Each row was made from one small tree. The marks that hang from a mark follow it in brackets, in the order of their numbers. Every link used is in the known rows. Write each row's tree.
Known rows:
z856(z930(z338(z320 z627))): [-8.90  4.15 -2.87 -0.71  3.17  1.61  1.21 -0.03 -1.39  2.53  3.06  2.09
 -5.53 -0.04 -0.25  1.16 -3.24  1.43 -0.54  0.04]
z320(z637): [-2.12  3.77  0.69  0.42  0.22  0.20 -0.09 -3.60 -0.60 -0.59  3.05  0.56
 -1.62  1.77 -0.37  0.21 -3.76  0.44  3.49 -0.33]
z930(z338(z627)): [-5.88  4.29 -1.87  0.61  2.28  1.18  1.48 -0.96 -1.10  1.61  2.78  1.51
 -4.25  0.62  0.88  1.68 -4.30  1.12  1.67 -0.63]
z562(z320(z637(z912(z39)))): [ 1.01  3.08  1.40  0.68 -1.35 -1.90 -1.47 -3.16  0.87 -1.05  3.38 -1.20
 -0.97  1.21 -0.59 -1.80 -2.57 -1.06  4.16 -0.09]
z912(z39): [-0.42  1.49  1.42  1.88 -0.74  0.45  0.27 -2.51 -0.84 -2.70  1.91  1.56
 -0.97  2.44  2.88  0.64 -3.46  0.38  3.36 -0.16]
z186(z912): [-0.59  1.94  1.28  2.18  0.64  1.35  0.26 -2.85 -0.75 -0.88  3.70  1.81
 -0.66  2.07  3.38  0.92 -2.31  0.41  3.81  0.03]
z338(z320 z627(z562) z930): [-5.57  3.82 -2.76 -1.57  3.57  0.03  1.35 -0.38  0.41  4.41  3.37 -0.19
 -7.10  0.12  0.11  0.36 -3.24  0.54  1.00 -1.70]
z637(z912(z39)): [ 0.90  0.69  1.79  2.18 -1.39 -0.36 -0.49 -3.41 -0.28 -2.99  2.70  0.71
 -0.80  1.87  3.46 -0.03 -2.55  0.71  3.99 -0.99]
z320(z338(z627(z562) z930) z637): [-3.46  4.99 -2.94 -2.02  3.26 -1.76  2.00 -1.52  0.76  4.74  3.36 -1.01
 -6.64  0.23 -3.00 -0.50 -5.11  0.10  2.07 -0.74]
z338(z320(z637) z627 z930): [-5.69  5.42 -1.60 -1.58  2.77  0.00  0.63 -2.24  0.03  3.75  3.95 -0.44
 -5.22  0.39 -2.33  0.23 -4.18  0.63  1.12 -0.36]
z930(z338(z320 z627)): [-7.28  5.37 -2.73  0.21  3.04  0.77  0.96  0.00 -0.51  3.13  2.91  0.97
 -5.19 -0.10  0.17  1.21 -3.67  0.32  0.97 -0.89]
z856(z930(z338)): [-6.08  1.84 -1.94  0.45  1.44  2.14  1.23 -1.55 -2.54 -0.42  2.88  3.14
 -3.21  1.10  1.27  1.91 -3.57  2.41  0.65  1.25]
z627(z562): [-1.89  2.26 -0.63  0.47  1.08  0.33  0.60 -1.66 -0.27  0.12  2.48  0.77
 -3.51  1.49  2.08  0.23 -2.62  0.26  3.42 -1.65]
z856(z930(z338(z627(z562(z320(z637)))))): [-7.23  5.12 -3.31 -2.46  3.15 -0.40  0.82  0.50 -0.11  4.13  3.58 -0.22
 -6.25 -0.26 -3.22 -0.99 -3.13 -0.46  0.76  0.34]
z338(z320(z637) z930): [-4.26  4.26 -1.04 -0.91  1.67  0.11  0.04 -2.99 -0.70  2.17  3.82  0.23
 -3.81  0.78 -1.78  0.40 -4.12  0.92  1.54  0.50]
z930(z338(z320)): [-5.81  4.29 -2.16  1.11  1.94  0.92  0.40 -0.72 -1.12  1.53  2.72  1.73
 -3.68  0.28  0.58  1.47 -3.55  0.63  1.41 -0.07]
z627(z338 z562): [-1.56  3.54 -2.04 -0.09  1.11 -0.67  1.29 -0.73  0.42  1.50  2.51  0.34
 -4.96  0.96  1.50  0.30 -3.45  0.33  3.17 -2.12]
z930(z338(z320(z637(z912)) z627)): [-6.07  6.13 -1.71 -0.04  2.13 -0.72 -0.34 -1.90  0.45  3.48  4.28 -0.94
 -4.30 -0.77 -1.66 -0.53 -3.32  0.11  1.80 -1.35]
z562(z320(z338(z627) z637(z912))): [-1.48  6.26 -1.91 -0.83  1.51 -2.61  0.05 -2.18  1.96  3.70  3.56 -1.88
 -4.56 -0.77 -3.56 -1.89 -3.54 -1.03  3.30 -1.13]
z320(z338(z627) z637(z912)): [-1.59  5.32 -0.92 -0.04  1.26 -1.95  0.40 -3.27  1.15  2.26  3.50 -1.04
 -3.81  0.09 -1.78 -1.22 -4.03  0.11  3.43 -1.63]
z186(z912(z39)): [ 1.21  0.88  2.59  2.88 -0.64  0.71 -0.06 -2.33 -0.59 -2.74  3.28  1.73
  0.64  2.95  4.35  0.44 -2.40 -0.37  4.12  0.46]

Which tree is each row?
[-1.77  5.37 -1.77 -0.75  0.89 -2.67 -0.58 -1.70  1.82  3.21  4.02 -2.11
 -5.09 -0.38 -1.13 -1.93 -2.60 -0.80  3.36 -2.77] => z627(z338(z320(z637(z912))) z562)
[-2.31  3.74 -3.83 -1.84  2.17 -1.30  1.58 -0.11  0.55  4.14  3.17 -0.41
 -7.06 -0.13 -0.78  0.45 -3.97  0.49  1.88 -0.42] => z627(z338(z930) z562(z320))
[-2.22  4.37  0.32  0.48  0.31 -1.01 -1.25 -3.75  0.43  0.91  4.01 -0.75
 -2.16  0.37 -0.51 -1.15 -2.41  0.01  3.22 -1.38] => z338(z320(z637(z912)))
[-1.30  5.70 -1.66 -0.34  1.08 -1.77  0.19 -1.83  0.75  2.27  2.55 -0.29
 -3.33  0.27 -3.45 -0.89 -4.26 -1.15  3.30  0.64] => z562(z320(z338 z637))
[-2.37  4.47 -2.02 -1.04  2.04 -1.71  1.12 -3.58  0.59  3.41  4.11 -0.91
 -5.05 -0.11 -2.51 -0.39 -4.97  1.32  2.19 -0.52] => z320(z338(z627 z930) z637(z912))
[-7.45  6.86 -2.04 -0.37  2.81  0.04  0.40 -0.78 -0.17  3.56  3.48 -0.07
 -4.47 -0.05 -2.13  0.20 -4.08 -0.39  1.37 -0.61] => z930(z338(z320(z637) z627))
[-4.17  4.54 -1.79 -1.98  2.73 -1.61 -0.08 -2.22  1.24  4.70  4.80 -2.17
 -6.23 -0.51 -1.90 -1.37 -2.89  0.12  1.92 -2.19] => z338(z320(z637(z912)) z627(z562) z930)
[-0.57  3.25  1.59  1.18 -0.92 -1.52 -1.66 -3.38  0.70 -0.87  3.51 -0.80
 -1.01  1.24  0.31 -1.55 -2.53 -0.68  3.69 -1.06] => z338(z320(z637(z912(z39))))
[-0.99  3.41 -1.48 -0.22  0.98 -1.57  0.59 -4.24 -0.11  1.78  3.99 -0.15
 -3.61  0.28 -2.06 -0.11 -4.83  1.59  2.73  0.31] => z320(z338(z930) z637(z912))
[-3.84  3.58 -2.83 -1.99  3.15 -0.46  1.37 -0.26  0.64  4.42  3.32 -0.55
 -7.02 -0.04 -0.74  0.16 -3.25  0.10  1.55 -0.73] => z338(z627(z562(z320)) z930)
[-5.87  5.69 -1.59  0.38  1.74  0.18 -0.12 -1.49 -0.75  2.03  3.25  0.59
 -3.08  0.38 -1.71  0.45 -3.99 -0.04  1.80  0.30] => z930(z338(z320(z637)))
[-2.28  5.03 -3.28 -2.54  1.86 -2.12  0.99 -0.82  0.96  4.49  3.67 -1.47
 -6.50  0.01 -3.01 -0.63 -4.39 -0.17  2.13 -0.03] => z627(z338(z930) z562(z320(z637)))
[-8.76  5.35 -3.09 -2.14  3.62 -0.04  0.66  0.22 -0.31  4.17  3.57  0.05
 -6.28 -0.18 -2.37 -0.68 -3.00 -0.17  0.21 -0.64] => z856(z930(z338(z320(z637) z627(z562))))
[-2.21  5.41 -2.72 -1.72  2.26 -2.49  0.72 -2.48  1.34  4.81  4.12 -1.68
 -5.77 -1.00 -4.04 -1.07 -4.54  0.20  1.99  0.06] => z562(z320(z338(z627 z930) z637(z912)))
[-4.10  2.65 -1.92 -1.28  2.82  0.28  1.82 -1.28 -0.16  2.97  3.33  0.17
 -6.20  0.81  0.92  0.87 -3.79  1.23  1.64 -1.44] => z338(z627(z562) z930)
[ 1.66  4.04 -0.07  0.67 -0.73 -3.07 -0.82 -2.40  1.52  0.36  2.67 -1.20
 -1.96  0.40 -2.07 -2.11 -3.54 -1.49  4.17  0.09] => z562(z320(z338 z637(z912(z39))))
[-1.81  3.22 -3.86 -1.26  2.74 -1.52  1.50 -0.16  0.59  4.03  2.55  0.10
 -6.51 -0.31 -1.70  0.03 -4.00 -0.13  2.06  0.26] => z627(z562(z320(z338(z930))))
[-9.01  5.64 -2.42 -1.37  2.91  0.79  0.63 -0.79 -0.99  3.10  3.72  1.11
 -4.94  0.06 -2.48  0.25 -3.60  0.65  0.00  0.47] => z856(z930(z338(z320(z637) z627)))
[-2.69  5.73 -2.04 -0.95  2.56 -1.89  1.27 -1.07  1.39  3.64  2.81 -1.05
 -5.29  0.50 -2.38 -1.38 -4.20 -1.18  3.33 -1.85] => z320(z338(z627(z562)) z637)
[-4.32  5.68 -2.48 -1.16  2.31 -1.97 -0.14 -0.63  1.37  4.56  4.08 -2.26
 -5.57 -0.99 -2.48 -1.70 -2.91 -1.16  2.83 -1.51] => z930(z338(z627(z562(z320(z637(z912))))))
[-5.69  4.02 -2.00 -0.89  2.97  0.70  1.21 -1.48 -0.43  3.19  3.45  0.71
 -5.81  0.31  0.06  1.22 -3.77  1.33  0.52 -0.78] => z338(z320 z627 z930)
[-5.64  5.01 -3.41 -0.78  3.26 -0.39  1.15  1.19  0.53  4.21  2.80 -0.21
 -6.37 -0.43 -0.63  0.04 -3.14 -0.80  1.81 -0.93] => z930(z338(z627(z562(z320))))
